Each row comes from the steps of one path. Every step used is in the known rows, and no mark comes twice. Write the path behind each row, first mark first.
(in the rows, 128 means zero)
Known rows:
kelo/tepopod/piren/zodali/tifur: [129 136 128 138  91 222 128 124 204 133 103 138 121  96 146 120 134 148
 126]
fugikab/tifur: [120 131 128 132 115 155 131 145 155 136 136 126 115 116 115 130 131 144
 119]
fugikab/tifur/tepopod/kelo/zodali: [105 116  84 130 119 185 149 144 173 134 174 146 111 114 114 140 121 130
 114]
fugikab/tifur/zodali/piren/tepopod: [107 138 101 131 120 203 144 127 187 150 154 123  91 102 122 140 133 140
 131]
tifur/zodali/kelo/tepopod: [106 134 104 128 105 188 139 133 206 136 108 152  60 117 137 129 112 145
 126]
tepopod/piren: [139 126 124 135 101 136 142 138 160 127 101 123 121 105 134 119 136 145
 119]
zodali/tifur/tepopod: [108 130 104 125  98 193 138 136 154 131 117 141  73 109 134 119 123 146
 118]
fugikab/tifur/zodali/kelo: [109 136 125 124 119 192 136 139 189 138 124 136  68 114 126 142 122 145
 131]
fugikab/tifur/tepopod/piren/zodali/kelo: [116 131 104 133  98 252 121 137 193 141 134 134 105 105 135 139 122 158
 127]
saguv/tifur/tepopod: [110 113  87 126 109 171 132 146 148 135 123 127  72 113 119 118 120 157
 120]
piren/zodali/kelo/tepopod: [108 129 114 128  98 208 117 133 203 137 101 143 105 114 146 124 113 151
 126]
saguv/tifur/zodali/piren/tepopod: [109 122  96 125 119 185 144 128 182 145 113 116  68  95 127 128 134 150
 139]
tepopod/kelo/zodali/tifur: [118 121 131 123 111 164 155 134 173 123 100 145 111  96 135 125 134 126
 126]
tepopod/piren/zodali: [133 122 127 134 103 160 128 134 187 130 107 119 142 106 142 124 134 147
 120]
zodali/kelo/tepopod: [115 133 111 130  96 182 131 137 175 134  90 148  84 112 138 118 116 149
 125]
kelo/tepopod/piren/zodali/tifur/fugikab: [120 139 105 136  90 231 129 129 191 138 134 135 111  99 147 119 136 156
 132]
zodali/piren: [121 135 130 128 107 139 147 130 160 130  88 122 106 105 134 113 140 137
 115]
tifur/zodali: [113 126 113 126 118 129 144 137 184 131 128 129  86 121 131 128 123 139
 119]
piren/zodali/tifur: [114 130 141 123 104 189 124 130 183 131  99 128 113 105 145 122 131 145
 125]
fugikab/tifur/tepopod/kelo: [110 128  89 132 111 149 142 147 155 133 172 135 104 109 107 139 130 140
 114]

Write each row's path:
[106 125 103 125 110 203 135 136 200 139  94 143  42 109 127 127 117 156
 137] | saguv/tifur/zodali/kelo/tepopod
[127 132 107 133  90 205 144 133 162 128 109 137  83  98 137 119 132 149
 121] | zodali/tifur/tepopod/piren
[104 118  83 120 107 204 148 138 156 139 153 141 106  92 140 131 130 139
 143] | piren/tepopod/kelo/zodali/tifur/fugikab
[103 125 102 124 100 182 137 133 184 129 135 138 103 100 136 131 129 141
 120] | piren/zodali/tifur/tepopod/kelo
[108 123 107 119 110 175 155 139 160 129 132 142  99  99 137 125 136 134
 132] | tepopod/kelo/zodali/tifur/fugikab
[118 128 103 129 105 134 152 131 157 136 117 123 122  86 129 127 143 137
 128] | zodali/piren/tepopod/kelo
[122 134 119 128  96 210 131 132 176 135 121 122 114  96 150 121 143 156
 134] | tepopod/piren/zodali/tifur/fugikab
[124 143 111 139 104 226 141 132 213 140 127 146  75 105 125 140 125 149
 132] | fugikab/tifur/zodali/kelo/tepopod/piren
[106 110  77 126 113 156 154 141 172 127 148 148 109 114 129 129 117 129
 112] | tifur/tepopod/kelo/zodali
[121 121 101 131  98 238 150 130 179 128 111 149  92 103 145 120 124 139
 121] | kelo/zodali/tifur/tepopod/piren
[103 127  93 131 117 198 160 133 182 135 151 142 107 103 118 134 133 125
 113] | fugikab/tifur/tepopod/kelo/zodali/piren
[117 124  98 128  92 223 126 134 192 134 105 135 101 105 150 128 117 157
 123] | tifur/tepopod/piren/zodali/kelo
[116 123 126 127 115 176 153 128 179 130  88 134 114 110 141 114 130 128
 116] | kelo/zodali/piren
[114 107  88 126 115 155 147 139 166 134 143 138 134 102 133 134 122 131
 130] | piren/tepopod/kelo/zodali
[128 115  89 133 101 179 138 142 154 131 116 124  84 103 122 119 129 159
 123] | saguv/tifur/tepopod/piren
[120 127  97 138 105 223 124 137 189 139 164 125 127 110 125 137 126 152
 116] | fugikab/tifur/tepopod/piren/zodali
[133 134 115 137  89 191 136 134 179 132  82 145  96 101 139 119 126 152
 127] | zodali/kelo/tepopod/piren
[112 117 101 127 114 204 146 127 175 140 112 133 121 104 144 121 125 134
 128] | kelo/zodali/piren/tepopod
[118 122 122 127 115 141 164 129 179 125  96 136 123  98 134 121 139 121
 117] | tepopod/kelo/zodali/piren
[125 126 104 133 102 209 141 132 204 135  86 140  53  97 132 127 126 158
 140] | saguv/tifur/zodali/kelo/tepopod/piren
[103 119  99 124 106 230 145 134 172 130 120 152  81 115 142 120 114 136
 119] | kelo/zodali/tifur/tepopod
[105 133 118 120 104 197 125 135 170 137 129 124 102 108 146 120 133 154
 131] | piren/zodali/tifur/fugikab
